Every row comes from one small tree of marks. The marks that hang from a mark follow it in brackets, in alphabetical order. Every link used is in the known rows. Which tree was each row made from?
Known rows:
B[N[W[F H L Q]]]: [-0.25 -0.18 -0.07 -0.32  0.20  0.15 -0.18  0.13  0.05  0.22  0.20  0.04
 -0.04  0.09  0.11 -0.15 -0.20  0.06 -0.15  0.03  0.11 -0.21 -0.20  0.10
 -0.12 -0.23  0.05  0.18 -0.14  0.11  0.39  0.16 -0.13]
V[W[F H N Q[B P]]]: [-0.58 -0.07 -0.27 -0.31  0.25  0.13 -0.36  0.29 -0.14  0.23  0.13  0.07
 -0.04  0.08  0.09  0.05 -0.23  0.18 -0.26  0.19  0.09  0.06 -0.25  0.02
 -0.03  0.02 -0.19  0.26 -0.01  0.45  0.31  0.21  0.08]
B[M Q]: [ 0.19  0.11  0.30  0.21  0.01  0.28 -0.09  0.05  0.10 -0.08 -0.03  0.27
 -0.09 -0.22  0.15  0.11 -0.33  0.14  0.36  0.11 -0.02 -0.04  0.05  0.19
  0.24  0.29 -0.18  0.07 -0.33 -0.01  0.03 -0.14 -0.14]
Q[B[F[W[V]] M N] P[L]]: [ 0.08  0.10  0.01 -0.12  0.03  0.12 -0.12 -0.16 -0.11 -0.04 -0.07  0.07
  0.39  0.03  0.01  0.23 -0.08  0.38  0.11  0.47  0.21  0.11  0.12 -0.09
 -0.28  0.45  0.02  0.07  0.03 -0.11  0.19 -0.06 -0.16]
H[W[F[P[L]] Q]]: [-0.10  0.07  0.10  0.07  0.26  0.14 -0.06 -0.01 -0.04  0.08  0.00  0.05
 -0.04 -0.05  0.25  0.09 -0.17  0.25  0.15 -0.07  0.25  0.26 -0.01  0.00
  0.06 -0.09 -0.10  0.18 -0.32  0.10 -0.12  0.00  0.13]
M[B[F[P] N[W[H]] Q]]: [ 0.02 -0.03  0.12  0.05 -0.14  0.22 -0.05  0.38  0.13  0.12  0.01  0.16
  0.04 -0.07  0.18  0.13 -0.51  0.02  0.01  0.04 -0.14 -0.13  0.00  0.02
 -0.16  0.05 -0.13 -0.11 -0.08 -0.45  0.36 -0.17  0.08]
L[P[Q[B[M N]]]]: [ 0.03  0.14  0.19 -0.01 -0.03  0.21  0.06  0.09 -0.16 -0.07 -0.08  0.20
  0.06 -0.16  0.23  0.20 -0.45  0.34  0.26  0.34  0.17 -0.07 -0.07  0.16
  0.15  0.53 -0.02  0.08 -0.30 -0.13  0.02  0.04 -0.14]
F[B[N] P]: [ 0.09  0.25  0.14  0.25 -0.06  0.22  0.01 -0.04 -0.10  0.04  0.08  0.28
 -0.06 -0.33  0.24  0.19 -0.12  0.14  0.21 -0.10 -0.06  0.17  0.20  0.05
  0.02  0.24 -0.19  0.07 -0.35 -0.17 -0.06 -0.15  0.11]
P[L Q]: [ 0.05  0.13  0.22  0.17  0.10  0.30  0.15 -0.13 -0.29 -0.09  0.09  0.10
 -0.03 -0.14  0.36  0.02 -0.34  0.29  0.53 -0.03  0.18  0.09 -0.20  0.20
  0.58  0.25 -0.35  0.07 -0.47  0.34 -0.12  0.09  0.04]
B[F[W] M]: [ 0.16  0.13  0.23  0.24 -0.06  0.16 -0.12 -0.12  0.06 -0.10 -0.04  0.27
  0.06 -0.09  0.17  0.21 -0.19  0.14  0.51  0.08 -0.07  0.16  0.29 -0.03
  0.09  0.29 -0.20 -0.02 -0.18 -0.04 -0.12 -0.30 -0.06]
W[F[B P] H L N Q V]: [-0.64 -0.07 -0.06 -0.34  0.22  0.02 -0.59  0.18  0.24  0.30  0.30  0.00
 -0.12  0.00  0.22 -0.16  0.10 -0.01 -0.35 -0.33  0.15  0.35 -0.23  0.13
 -0.39 -0.53  0.07  0.35 -0.18  0.05  0.25  0.28  0.20]
Q[B[N[W]] P[L]]: [ 0.03  0.08 -0.20 -0.05  0.17  0.28  0.29 -0.13 -0.48  0.04 -0.02  0.10
  0.13 -0.16  0.18  0.08 -0.22  0.49  0.12  0.43  0.12 -0.15 -0.02  0.13
  0.10  0.45 -0.17  0.01 -0.14  0.20  0.20  0.00 -0.22]
B[M]: [ 0.05  0.13  0.25  0.28  0.05  0.23 -0.05 -0.12 -0.08 -0.12 -0.01  0.34
 -0.09 -0.22  0.27  0.07 -0.26  0.20  0.54  0.03 -0.02  0.00  0.12  0.20
  0.33  0.34 -0.20  0.10 -0.38  0.11 -0.06 -0.16 -0.11]
W[H N]: [-0.29  0.13  0.04  0.10  0.08  0.20 -0.23  0.07 -0.05  0.08  0.09  0.32
 -0.28 -0.08  0.28 -0.17 -0.27  0.09  0.28 -0.01  0.06 -0.07 -0.14  0.26
  0.28  0.06 -0.32  0.12 -0.39  0.42  0.00 -0.02  0.03]
Q[B[F[P[L]] M]]: [ 0.04  0.00  0.11  0.22  0.02  0.20  0.06 -0.19 -0.23 -0.11 -0.09  0.13
  0.22 -0.14  0.26  0.32 -0.24  0.34  0.36  0.06  0.11  0.08  0.21  0.06
 -0.01  0.50 -0.13  0.08 -0.26 -0.13 -0.01 -0.17  0.05]
B[F[W[V]]]: [ 0.06  0.22  0.15  0.11  0.02  0.13 -0.27 -0.09  0.10 -0.07  0.03  0.19
  0.01 -0.05  0.27  0.13 -0.04  0.09  0.45 -0.03 -0.08  0.23  0.15 -0.04
  0.08  0.03 -0.30 -0.04 -0.13  0.11 -0.12 -0.11 -0.02]
P[L Q[B[F M N[W]]]]: [ 0.21 -0.02  0.08 -0.03  0.03  0.31  0.14 -0.04 -0.28 -0.10  0.01 -0.06
  0.40  0.06  0.16  0.12 -0.39  0.37  0.18  0.36  0.28 -0.08  0.01  0.07
  0.02  0.63 -0.02  0.01 -0.11 -0.17  0.26 -0.03 -0.16]
Q[P]: [-0.10  0.24  0.10  0.21  0.15  0.23  0.07 -0.05 -0.24 -0.04 -0.03  0.38
 -0.19 -0.28  0.24  0.18 -0.17  0.31  0.45  0.12 -0.13  0.02  0.05  0.14
  0.41  0.25 -0.39  0.07 -0.30  0.43 -0.06 -0.06 -0.06]
F[B[N[W] Q]]: [ 0.26  0.21  0.05  0.07 -0.01  0.35  0.06  0.16  0.04  0.08  0.07  0.09
 -0.02 -0.23  0.14  0.02 -0.20  0.13  0.04  0.11 -0.06 -0.03  0.05  0.13
 -0.04  0.21 -0.11 -0.06 -0.17 -0.19  0.16 -0.09 -0.12]
W[F[B] H L Q V]: [-0.50 -0.02 -0.03 -0.28  0.27  0.08 -0.39  0.08  0.20  0.20  0.21 -0.03
 -0.09 -0.03  0.24 -0.16  0.06  0.00 -0.12 -0.35  0.09  0.14 -0.25  0.16
 -0.16 -0.44  0.09  0.27 -0.16  0.17  0.19  0.35  0.13]
N[B[F[P W[L]] Q]]: [ 0.18  0.02  0.11 -0.02 -0.01  0.18  0.01  0.04  0.21  0.09  0.07  0.08
 -0.02 -0.13  0.19  0.20 -0.04  0.04 -0.01 -0.03 -0.16  0.27  0.14 -0.08
 -0.23 -0.10 -0.27 -0.13  0.03 -0.23 -0.04 -0.10  0.01]
Q[B[F N[W[H V]]] P]: [-0.25  0.14 -0.21 -0.24  0.19  0.16 -0.15  0.09 -0.13  0.06  0.00  0.15
  0.13  0.08  0.08  0.04 -0.14  0.25 -0.07  0.38  0.02 -0.17  0.01  0.03
 -0.17  0.29 -0.07  0.01  0.16  0.00  0.38  0.06 -0.15]
N[B[F] W]: [ 0.07  0.18 -0.02  0.14  0.16  0.28  0.20 -0.02 -0.07 -0.06  0.05  0.16
 -0.03 -0.09  0.38 -0.01 -0.11  0.19  0.32  0.06 -0.25 -0.01  0.15  0.09
  0.11  0.25 -0.30 -0.20 -0.02  0.01  0.06 -0.07 -0.18]
M[B[F[P W[L]]]]: [-0.05 -0.07  0.18  0.17 -0.12  0.07 -0.03  0.04 -0.07  0.05  0.01  0.21
  0.03 -0.24  0.38  0.29 -0.21  0.10  0.31 -0.30 -0.18  0.28  0.13 -0.04
 -0.02 -0.16 -0.29 -0.05 -0.20 -0.04 -0.10 -0.22  0.22]
M[B[F N Q[P]]]: [ 0.07  0.13  0.27  0.17 -0.11  0.25 -0.01  0.40 -0.01  0.02 -0.12  0.26
  0.13 -0.22  0.12  0.40 -0.40  0.22  0.16  0.20 -0.22 -0.19 -0.03  0.00
  0.02  0.27 -0.28 -0.03 -0.19  0.06  0.30 -0.08  0.00]
P[L Q[B[F[W] M]]]: [ 0.15  0.03  0.11  0.07 -0.03  0.23  0.04 -0.19 -0.22 -0.10 -0.02 -0.05
  0.28 -0.01  0.22  0.19 -0.32  0.30  0.35  0.19  0.24  0.26  0.06  0.01
  0.15  0.42 -0.16 -0.02 -0.14 -0.01 -0.08 -0.05  0.05]
N[B[F[W[L]] M]]: [ 0.10  0.01  0.13  0.03  0.05  0.15  0.03 -0.14  0.11 -0.03  0.05  0.14
  0.08 -0.07  0.23  0.05 -0.01  0.12  0.23  0.01 -0.09  0.14  0.18  0.00
 -0.12  0.10 -0.11 -0.06 -0.01 -0.09 -0.04 -0.14 -0.12]
B[M N[W[Q]]]: [ 0.09  0.00  0.14  0.09  0.06  0.26 -0.06 -0.02  0.05  0.04  0.15  0.18
  0.00 -0.10  0.14 -0.03 -0.31  0.19  0.15  0.19  0.07 -0.05  0.08  0.06
  0.07  0.21  0.02  0.09 -0.23 -0.19  0.28 -0.11 -0.24]
V[W]: [ 0.06  0.12  0.12  0.17  0.07  0.23 -0.01  0.00 -0.15 -0.06  0.06  0.27
 -0.12 -0.15  0.28  0.12 -0.25  0.11  0.50 -0.11 -0.08  0.05 -0.02  0.06
  0.45  0.28 -0.37  0.06 -0.29  0.27 -0.11 -0.14  0.02]

Write each row's tree:
[-0.45  0.07 -0.01 -0.07  0.25  0.14 -0.17  0.11 -0.03  0.13  0.08  0.20
 -0.19 -0.06  0.13  0.06 -0.22  0.19  0.11  0.09 -0.05 -0.01 -0.13  0.08
  0.18 -0.10 -0.18  0.19 -0.19  0.37  0.18  0.20  0.03]
W[F H Q[P]]
[-0.30 -0.02  0.09 -0.41  0.11  0.07 -0.20  0.12  0.03  0.05  0.01  0.10
  0.03  0.05  0.16 -0.08 -0.31  0.21 -0.03  0.20  0.36 -0.10 -0.33  0.23
 -0.08  0.16  0.22  0.21 -0.15 -0.15  0.20  0.26 -0.12]
W[H L[P[Q[B[M N]]]] V]
[-0.13  0.08  0.06 -0.01  0.16  0.18 -0.06  0.02 -0.13  0.03  0.04  0.13
  0.00 -0.21  0.30  0.09  0.03  0.15  0.21 -0.25 -0.08  0.06 -0.02  0.20
  0.00 -0.03 -0.14  0.16 -0.31  0.32 -0.05  0.07  0.04]
W[F[B] L]
[ 0.13  0.03  0.12  0.06  0.12  0.27  0.28 -0.13 -0.09 -0.10  0.15 -0.02
  0.19  0.03  0.29  0.02 -0.25  0.33  0.29  0.13  0.08  0.29  0.08  0.05
  0.05  0.40 -0.11 -0.11 -0.03 -0.45  0.13 -0.04 -0.09]
N[B[F[P[L Q]] M] W]
[-0.34  0.00 -0.03 -0.25  0.11  0.05 -0.46 -0.02  0.13  0.16  0.21  0.17
 -0.20  0.04  0.24 -0.30 -0.02  0.01  0.04 -0.07  0.19  0.18 -0.21  0.16
 -0.02 -0.34 -0.16  0.15 -0.18  0.34  0.02  0.06 -0.02]
F[W[H L N V]]
[-0.22  0.00  0.14 -0.23  0.10  0.12 -0.10  0.30 -0.11  0.08  0.10  0.13
 -0.15 -0.01  0.23  0.05 -0.28  0.23  0.27 -0.06  0.16  0.14 -0.41  0.13
  0.30  0.08 -0.24  0.18 -0.33  0.36 -0.05  0.06  0.00]
V[W[L[P[Q]] N]]
[-0.32 -0.01 -0.05 -0.23  0.36  0.13 -0.12 -0.01 -0.04  0.13  0.20  0.09
 -0.16 -0.13  0.20 -0.06  0.01  0.28  0.02  0.01  0.03  0.17 -0.15  0.11
  0.10 -0.24 -0.10  0.16 -0.06  0.26  0.26  0.18 -0.17]
N[W[L Q[P] V]]
[-0.27 -0.21  0.01 -0.46  0.23  0.08 -0.42  0.10  0.27  0.16  0.23  0.00
  0.09  0.20  0.04 -0.26 -0.12  0.06 -0.20  0.09  0.24 -0.10 -0.20  0.11
 -0.33 -0.21  0.31  0.29 -0.02 -0.19  0.54  0.18 -0.26]
B[M N[W[F H L Q V]]]
[-0.10 -0.01  0.19  0.30 -0.13  0.12 -0.11  0.08  0.07  0.09  0.08  0.16
 -0.05 -0.27  0.38  0.30 -0.33  0.08  0.26 -0.24 -0.20  0.40  0.15 -0.15
  0.05 -0.21 -0.30 -0.07 -0.20 -0.15 -0.05 -0.15  0.28]
M[B[F[P W[Q]]]]
[-0.23 -0.16  0.05 -0.31  0.19  0.12 -0.31  0.01  0.25  0.16  0.25  0.06
 -0.04  0.09  0.06 -0.29 -0.17  0.05 -0.13  0.05  0.27 -0.07 -0.19  0.13
 -0.15 -0.16  0.26  0.23 -0.08 -0.21  0.46  0.10 -0.22]
B[M N[W[H L Q V]]]
[-0.29 -0.01 -0.14 -0.05  0.08  0.16 -0.07 -0.14  0.12  0.28  0.31  0.00
 -0.22 -0.03  0.31 -0.27 -0.17  0.10 -0.11  0.02  0.19  0.42 -0.13  0.01
 -0.08 -0.30 -0.17  0.00 -0.17 -0.08  0.00  0.11  0.12]
F[P[L] W[H N[B] Q]]
[-0.15 -0.03  0.13  0.12  0.09  0.20 -0.08 -0.02  0.13  0.07  0.18  0.04
  0.09 -0.02  0.26  0.05 -0.14  0.26  0.06  0.03  0.11  0.24  0.02  0.00
 -0.20  0.16 -0.08  0.11 -0.23 -0.20  0.19 -0.01  0.00]
W[N[B[F[P[L]] M]] Q]
[ 0.01  0.09  0.10  0.05  0.02  0.22 -0.08  0.12 -0.06 -0.01  0.11  0.20
  0.02 -0.18  0.44 -0.09 -0.30  0.16  0.24  0.00 -0.07 -0.03 -0.10  0.17
  0.10  0.04 -0.14 -0.04 -0.21 -0.08  0.25 -0.02 -0.14]
M[B[N[W[V]]]]
[-0.13  0.20  0.07  0.05  0.09  0.21  0.12  0.06 -0.28 -0.05 -0.09  0.18
 -0.15 -0.25  0.41  0.18 -0.38  0.33  0.39  0.11  0.04  0.05 -0.14  0.22
  0.40  0.30 -0.28 -0.01 -0.34  0.22 -0.19  0.14  0.00]
L[P[Q[B]]]
[ 0.20  0.00  0.31  0.22 -0.19  0.25  0.05  0.23  0.00  0.02 -0.05  0.11
  0.21 -0.19  0.23  0.35 -0.44  0.19  0.23 -0.02 -0.02 -0.07 -0.07  0.00
 -0.07  0.21 -0.21 -0.02 -0.35 -0.24  0.20 -0.13  0.13]
M[B[F[P[L]] N Q]]
[-0.14  0.09  0.02  0.01  0.23  0.21 -0.18 -0.04  0.06  0.04  0.22  0.10
 -0.17 -0.12  0.34 -0.12 -0.13  0.15  0.22 -0.06  0.00  0.17 -0.06  0.12
  0.21 -0.15 -0.16  0.05 -0.17  0.09  0.14  0.10 -0.14]
N[W[Q V]]
[ 0.16  0.11  0.22  0.21 -0.02  0.26  0.08 -0.06  0.06  0.01  0.02  0.08
  0.04 -0.29  0.15  0.15 -0.21  0.23  0.25 -0.06  0.11  0.27  0.08  0.14
 -0.02  0.28 -0.01  0.09 -0.35 -0.35 -0.03 -0.14  0.08]
F[B[M Q] P[L]]
[-0.22  0.10 -0.01  0.05  0.20  0.22 -0.25 -0.08 -0.06  0.02  0.11  0.10
 -0.10 -0.23  0.40  0.04 -0.14  0.16  0.11 -0.06  0.05  0.12 -0.07  0.13
  0.19 -0.04 -0.21  0.12 -0.23  0.26  0.06  0.21  0.00]
W[Q[B] V]
[-0.12  0.16  0.10 -0.06  0.09  0.21 -0.27  0.32  0.07  0.07 -0.01  0.17
  0.07 -0.15  0.00  0.14 -0.08  0.27 -0.06  0.26 -0.04  0.14  0.01  0.16
 -0.25  0.24 -0.06  0.20 -0.17  0.11  0.24 -0.01 -0.11]
W[F[B[M Q[P]]] N]
[-0.27 -0.03 -0.01 -0.36  0.09  0.12 -0.11  0.49  0.32  0.22  0.01  0.05
 -0.13  0.14  0.09  0.00 -0.21  0.06 -0.09  0.02 -0.02 -0.14 -0.38  0.05
 -0.23  0.00 -0.09  0.02  0.01  0.03  0.17  0.08 -0.04]
V[W[H L[P] N[B[F Q]]]]
[-0.14 -0.04 -0.06 -0.26 -0.01  0.03 -0.36 -0.05  0.05  0.14  0.08  0.10
  0.12  0.05  0.12  0.11 -0.05  0.01 -0.17  0.03  0.15  0.12  0.07 -0.09
 -0.38 -0.08 -0.04  0.08  0.05 -0.19  0.13 -0.02  0.10]
Q[B[F[P W[H L V]] N]]
[ 0.14  0.10  0.17  0.17 -0.04  0.24 -0.10  0.01 -0.13 -0.10 -0.10  0.24
  0.25 -0.11  0.16  0.29 -0.26  0.22  0.23  0.24  0.02 -0.22  0.22  0.05
 -0.07  0.61 -0.10  0.08 -0.19 -0.04  0.15 -0.16 -0.12]
Q[B[F M N]]
[ 0.05 -0.09  0.10 -0.25  0.11  0.19 -0.06  0.11 -0.18  0.03  0.20  0.09
  0.12  0.01  0.18  0.07 -0.21  0.19  0.00  0.08  0.09  0.12 -0.06  0.08
 -0.01  0.03 -0.14  0.13 -0.16 -0.08  0.24  0.04 -0.09]
B[N[W[F[P[Q]] L]]]
[ 0.06  0.14  0.13  0.11  0.13  0.29  0.16  0.00 -0.16  0.01 -0.05  0.16
 -0.07 -0.22  0.12  0.17 -0.26  0.37  0.34  0.21  0.04 -0.04 -0.14  0.16
  0.31  0.26 -0.31  0.06 -0.33  0.34  0.03  0.02 -0.08]
B[Q[P[L]]]
[-0.16  0.01  0.04 -0.48  0.32  0.10  0.00  0.12  0.14 -0.04  0.12 -0.03
  0.06  0.10  0.32 -0.18 -0.07  0.30  0.08  0.15  0.06  0.16 -0.26  0.23
 -0.17 -0.03  0.15  0.03  0.06 -0.29  0.20  0.29 -0.36]
N[B[M] W[F L[P[Q]] V]]
[-0.37  0.08  0.04 -0.07  0.34  0.12 -0.20  0.20 -0.07  0.21  0.03  0.20
 -0.25 -0.11  0.13 -0.03 -0.05  0.29 -0.12  0.06  0.22  0.15 -0.13  0.10
  0.08 -0.21 -0.17  0.29 -0.24  0.62  0.03  0.02  0.01]
H[W[L N Q[P]]]
[-0.08  0.19  0.05  0.02  0.05  0.14 -0.40 -0.05  0.06  0.03  0.17  0.23
 -0.13 -0.09  0.32 -0.13 -0.05  0.10  0.26  0.05  0.05  0.32 -0.02  0.10
  0.10 -0.09 -0.32  0.06 -0.25  0.27 -0.08 -0.06 -0.08]
F[W[N V]]
[ 0.14 -0.11  0.24 -0.12 -0.17  0.09 -0.28  0.12  0.33  0.14  0.02  0.16
  0.09  0.05 -0.14  0.17 -0.26 -0.04 -0.07  0.14  0.12  0.04  0.12 -0.10
 -0.38  0.04  0.06  0.09 -0.05 -0.47  0.19 -0.25  0.01]
B[F[P W[H L]] M N Q]
[ 0.06  0.25  0.13  0.19 -0.06  0.21  0.01 -0.12 -0.11  0.03  0.18  0.13
 -0.12 -0.29  0.31  0.12 -0.17  0.11  0.27 -0.15  0.00  0.64  0.17  0.01
  0.23  0.02 -0.31 -0.05 -0.22 -0.15 -0.30 -0.09  0.26]
F[B P[Q] W]
[-0.33 -0.13 -0.06 -0.12  0.25  0.18 -0.04  0.00  0.00  0.20  0.19  0.08
 -0.27 -0.08  0.23 -0.22 -0.22  0.08  0.08 -0.15  0.08 -0.06 -0.18  0.19
  0.20 -0.28 -0.08  0.11 -0.18  0.21  0.17  0.11 -0.03]
N[W[H L Q]]
[ 0.23  0.19  0.18  0.18 -0.12  0.19 -0.10 -0.03 -0.01 -0.02 -0.01  0.26
  0.08 -0.07  0.14  0.24 -0.18  0.11  0.37  0.13 -0.07  0.01  0.21 -0.10
  0.04  0.25 -0.30 -0.05 -0.21  0.07 -0.06 -0.23 -0.04]
B[F[W] N]
[-0.17  0.09 -0.03 -0.10 -0.01  0.09 -0.21 -0.17  0.22  0.27  0.28 -0.04
 -0.05 -0.07  0.14 -0.12 -0.07  0.04 -0.11 -0.11  0.29  0.44 -0.07 -0.08
 -0.23 -0.25  0.11  0.10 -0.18 -0.39  0.05  0.10  0.22]
F[B[N] P[L] W[H Q V]]
[-0.14  0.04  0.16 -0.19  0.03  0.06 -0.42 -0.02  0.12  0.09  0.30  0.04
  0.02 -0.09  0.20 -0.10  0.02  0.11 -0.08 -0.12  0.27  0.76  0.00  0.08
 -0.20 -0.17  0.00  0.21 -0.13 -0.24 -0.01 -0.01  0.11]
F[B[M] P[Q] W[L N V]]
[-0.19 -0.07  0.08 -0.23  0.24  0.11 -0.34  0.19 -0.18  0.02  0.00  0.07
  0.12  0.05  0.21  0.03 -0.18  0.25 -0.24  0.13  0.38  0.33 -0.02  0.16
 -0.19  0.08 -0.02  0.31 -0.14  0.11  0.03  0.00  0.05]
H[W[F[P[Q[B[M]]]] L N]]
[ 0.18  0.10  0.28  0.22 -0.14  0.31 -0.03  0.28  0.01  0.02 -0.02  0.24
 -0.01 -0.30  0.31  0.15 -0.47  0.09  0.21  0.02 -0.12 -0.19 -0.12  0.16
  0.17  0.13 -0.26 -0.03 -0.39  0.02  0.18 -0.05  0.00]
M[B[N Q]]
[ 0.09  0.18  0.14 -0.29  0.21  0.15 -0.34  0.32  0.25  0.11 -0.03  0.00
  0.11  0.00  0.07 -0.01  0.08  0.05 -0.28 -0.01  0.21  0.05 -0.11  0.09
 -0.42 -0.14  0.14  0.19 -0.07  0.00  0.13  0.09 -0.04]
H[W[F[B[N Q]] L V]]
[-0.09  0.13  0.10 -0.01  0.01  0.18 -0.19  0.07  0.08  0.04  0.03  0.21
  0.08 -0.03  0.08 -0.02 -0.18  0.06  0.12  0.06  0.05 -0.10  0.05  0.15
 -0.17  0.28  0.13  0.17 -0.24 -0.16  0.18 -0.02 -0.02]
W[F[B[M N]] H]
[ 0.08  0.02  0.33  0.22 -0.15  0.23  0.11  0.13 -0.22 -0.05  0.05  0.09
  0.25 -0.13  0.35  0.29 -0.48  0.26  0.35 -0.08  0.08  0.10 -0.12  0.01
  0.18  0.26 -0.26  0.01 -0.39 -0.13  0.13 -0.04  0.22]
M[B[F[P[L Q]] N]]
